What can hang from each mark
H: E Y
R: F W
E: F Y
W: F
Y: E F
Z: F
F: H W

Every row comes from one small tree of marks. Brackets hold a mark, then the marks that hang from it, in alphabetical order. Every link used is in the known rows. Which tree was each row made from?
Known rows
{F {H Y} W}: [ 14.5  -5.1   4.9 -24.0 -45.5 -36.6  18.3  16.9  15.3  31.4  19.6  12.4
 -51.8  45.1   4.9   3.0  14.2 -15.8 -21.3 -28.8]
{R {F H} W}: [ 29.8  12.1  29.2 -33.9 -37.7 -20.7  -1.2  -9.3   4.9  37.9  15.1 -16.3
 -25.9  -9.3   0.2  -3.3  -4.3  20.5 -10.6 -30.8]
{Z {F H}}: [ 20.0   7.7  12.0 -25.5 -25.3 -25.1   5.3 -16.5  16.2  23.7  32.1  -6.8
 -19.4  12.7   1.5 -12.4   1.9   3.2 -10.1 -30.8]
{Y {E {F H W}}}: [ -5.8   7.5  18.0  10.7 -38.6 -22.0 -12.1  -0.4  19.9  21.8  18.9  -2.2
 -36.9   3.8  19.2  -2.1   6.9 -30.4   6.0 -30.6]
{R {W {F {H E}}}}: [ 28.7   7.1  22.0 -19.9 -22.9 -16.7  10.9 -18.9   5.8  39.9  20.9   3.5
 -26.9  12.7  -9.3  15.5   0.4  -2.8  -9.4 -53.3]
{E F}: [ -0.1  12.3   4.1 -13.1 -16.9 -12.7  -2.4 -22.2  25.9  24.1  22.3   2.0
 -29.8  -0.3 -16.8 -16.8   6.3  -5.5   5.2 -33.6]
{F {H Y}}: [ 19.0  -7.2   9.0 -37.3 -40.3 -19.9   9.0   6.0   6.2  31.1  12.9  17.1
 -40.4  36.0 -10.7  -8.3  15.0  -1.7 -19.6 -23.9]
{Z {F H W}}: [ 17.5   9.5   6.5 -10.1 -31.4 -38.9  13.4  -8.8  26.1  27.1  37.9 -10.4
 -25.9  18.6  15.9  -1.4  -0.8 -12.9 -11.8 -35.5]
{E {Y {F H}}}: [ 11.0 -16.1  21.4 -30.5 -45.7 -19.7  -7.8 -19.4  29.3  22.3   2.5  22.1
 -37.8   4.3  -1.5 -13.9 -14.5  -6.8  -5.0 -27.9]
{R F}: [ 12.8  -5.1  11.6 -20.5 -16.7 -21.8   5.1 -12.1   9.3  34.5  16.1   8.9
 -27.1 -14.3 -11.4 -12.0   0.3   5.2 -15.2 -28.7]
{H {E Y}}: [ 18.3 -12.3  -6.4  -5.2 -19.1 -18.3  -4.2 -19.4   6.9  37.0   3.6  44.5
 -35.4   5.1 -20.1  -7.8   0.7  -7.6 -19.7 -40.2]
{E {Y {F W}}}: [  0.1 -12.4   0.6  -0.6 -29.9 -43.3   1.8 -12.1  41.3  25.5  12.3  24.0
 -48.1  -4.6  -0.1  -4.3 -11.6 -23.9   3.9 -39.4]
{R {W {F {H {E Y}}}}}: [ 38.8  -8.8  18.2 -20.2 -38.3 -18.5   0.3 -17.6   5.4  46.6   9.0  14.8
 -40.7   9.4 -13.1  10.4  -6.1  -9.7  -3.3 -59.3]
{Y F}: [ -7.6   2.9  10.5 -16.6  -9.4 -24.2   3.4 -23.3  27.6  17.4  20.6  18.0
 -28.2 -10.0 -14.0 -11.4  -5.3   0.3  -6.0 -27.4]
{Y {F H}}: [  2.9  -0.9  24.8 -31.1 -27.8 -18.1  -1.1 -19.9  30.2  17.1  16.8   9.8
 -26.8   5.8   0.9 -11.9  -7.1   2.6  -8.3 -18.3]
{Z {F {H Y}}}: [ 18.6 -10.7   4.1 -30.1 -31.5 -29.4  16.7   4.7   7.5  27.8  30.4  -4.2
 -27.5  29.2  -6.8  -4.5   5.4  -4.6 -16.3 -37.5]
{Z {F W}}: [  7.2   9.4  -8.2   4.1 -12.2 -44.3  17.9  -7.3  26.6  28.5  44.1  -6.4
 -26.4   3.8   4.6  -5.2   1.0 -12.7  -5.3 -43.7]
{E {F W} Y}: [  5.6   2.4  -4.8   1.7 -38.9 -34.1  -6.5 -12.2  33.8  31.9  15.2   8.7
 -53.8   0.9  -4.3 -12.3  -3.4 -30.7  12.1 -42.0]
{Y E {F H}}: [-13.2  -5.9  26.8  -4.9 -27.0 -15.0 -10.1 -10.3  12.8  12.8   9.5  19.0
 -25.8  -9.7  10.7  -8.3  -0.6  -9.8  -3.2 -22.1]

Which tree is each row?
[ 14.2   6.6   6.9 -10.2 -26.1 -23.0   8.4 -13.8  18.5  31.0  19.6  21.0
 -28.6  31.2   7.5  13.2   6.7 -15.2 -34.2 -30.5]
{F {H E} W}
[-18.0   8.1   1.9  22.7 -18.6 -26.6  -7.8  -0.2  19.5  23.4  25.9   6.4
 -36.4 -12.9   9.2  -7.0   7.4 -32.7  10.5 -41.3]
{Y {E {F W}}}
[ 17.0   0.0   7.2 -11.5 -56.9 -24.8 -11.3  -9.8  35.2  29.4  10.8   0.4
 -56.2  16.0   9.5 -12.5  -3.0 -28.7   7.2 -34.0]
{E {F H W} Y}
[ 14.9   2.3   1.7   0.6 -16.6 -31.9  14.0 -15.3  14.1  31.7  40.4   0.1
 -18.0  22.0  13.0  14.9  -4.7 -16.5 -32.5 -44.2]
{Z {F {H E} W}}
[ 28.3  -3.2  21.8 -40.2 -42.0 -27.5  19.6  10.3   3.0  41.2  22.8  -4.2
 -46.2  26.9 -11.8  10.5   8.0  -2.5   3.3 -52.2]
{R {W {F {H Y}}}}
[ -1.0 -19.1  -6.5  11.0 -15.5 -36.8   2.2 -20.3  28.9  30.5  14.5  39.2
 -41.9  -7.2   0.7  10.8 -19.3 -25.9 -18.9 -49.5]
{H {E {Y {F W}}}}
[-13.4 -19.9  -8.9   2.1  -2.8 -36.1  21.9  -4.9  16.6  26.2  28.1  31.2
 -38.0  13.8  -5.8  23.4 -11.4 -25.1 -32.6 -48.3]
{H E {Y {F W}}}
[ -5.3  10.0  -4.8  13.3  -5.9 -20.9   5.6 -22.2  25.1  30.2  31.6  10.0
 -28.3   7.0  -4.2   7.8  -1.3 -23.7 -15.6 -44.7]
{H {E {F W}}}
[ 28.5  14.2  29.2 -31.5 -37.4 -22.3   9.9  -7.7  13.8  37.2  21.4  -8.9
 -37.1   9.6  -7.0   1.9   6.7   0.3   9.9 -45.1]
{R {W {F H}}}
[ 16.3 -22.2  11.4 -26.6 -44.8 -32.5  16.5  17.5   8.6  39.7  18.4   0.5
 -43.2  21.9   9.1   8.2   2.1 -12.6 -31.8 -32.4]
{R {F {H Y} W}}
[ 28.2   5.7  21.6 -25.1 -21.6 -12.1   1.9 -20.0  -4.5  41.6  13.5  -2.1
 -16.8  -7.8  -2.6  13.9 -12.9  16.1 -32.3 -40.8]
{R {F {H E}} W}
[ -1.8  -1.3  12.3  -5.7 -18.3 -24.9   9.4 -21.7  28.8  23.5  25.7  19.2
 -29.1  14.2  11.5  17.6 -12.1 -15.2 -35.0 -32.9]
{Y {F {H E} W}}
[ 15.2 -11.0  -2.6 -15.9 -31.9 -28.2  18.7   7.9   5.8  34.4  20.9  24.4
 -41.8  46.6   1.6  19.1  10.6 -20.5 -43.1 -38.6]
{F {H E Y} W}
[  6.1 -29.8  20.7 -16.4 -36.1 -17.7  -2.9  18.3 -15.4  34.1   5.0  13.4
 -35.3  -0.4   7.6  -2.4   4.8  -9.9 -21.7 -30.8]
{R {F {H {Y E}}}}
[-23.9  -4.7   8.0  20.9 -13.8 -37.5   2.9  -4.2  21.6  15.7  24.0  19.2
 -37.4 -20.4  15.9   1.5  -2.8 -27.3   1.3 -35.5]
{Y E {F W}}
[ 14.0  -8.7   1.2 -18.0 -35.8 -43.8  20.6  12.5  14.5  30.4  37.5  -9.4
 -39.2  33.5   9.4   8.0   6.3 -20.9 -17.8 -42.4]
{Z {F {H Y} W}}
[-12.7  -3.9  22.2   5.7 -30.0 -29.8  -1.9  -1.6  21.2  14.6  18.4  15.0
 -34.7  -5.0  26.1   0.6  -1.0 -27.2  -6.2 -27.1]
{Y E {F H W}}
[  1.4  -4.8  18.8 -17.7 -14.2  -8.2   1.5 -27.5  18.1  19.5  16.5  23.5
 -17.0   9.4  -2.1   6.4 -10.6  -3.2 -33.0 -30.9]
{Y {F {H E}}}
[  4.0 -12.0   9.0  -2.9 -45.8 -33.3   8.1  28.2  -1.6  26.4  14.5  19.8
 -50.7  29.1  15.7   3.9  19.9 -28.3 -14.0 -31.8]
{F {H {Y E}} W}
[ -5.5 -11.8 -10.7  -7.2  -5.6  -9.6   4.4  -9.4   4.2  32.3  23.2  15.7
 -31.9  15.6 -25.7   6.9   1.0 -17.2 -22.3 -49.9]
{H {E F} Y}
[ 17.5  -9.8  14.4  -8.5 -23.3 -22.5   7.5  -8.7  10.7  41.2  21.9   9.5
 -25.8   9.2  13.1  14.9  -7.6 -11.4 -45.2 -35.1]
{R {F {H E} W}}
[ 18.0  -3.7  18.7 -21.1 -41.7 -29.3   6.9  -1.2  18.8  35.5  19.6  -3.5
 -35.7   8.3  15.0  -0.1  -0.7  -5.4 -24.3 -25.8]
{R {F H W}}
[ 14.0 -14.4  -8.2  -4.3 -21.1 -37.2  23.3   2.3   6.3  34.7  38.8   4.3
 -29.3  35.2   7.2  23.7  -1.3 -21.2 -38.9 -51.0]
{Z {F {H E Y} W}}
[ 26.0  -5.1  22.8 -40.6 -42.3 -23.5   5.8   7.7  -6.2  40.8  12.1 -11.8
 -36.5   4.7  -6.8   3.9  -1.9  11.8 -17.4 -37.0]
{R {F {H Y}} W}
[ 27.9 -26.4   7.3  -8.8 -42.6 -26.4  -0.6  -9.1  11.7  46.4   5.0  22.0
 -38.3   6.7   9.8  10.9 -14.7 -21.3 -37.1 -41.3]
{R {F {H {E Y}} W}}
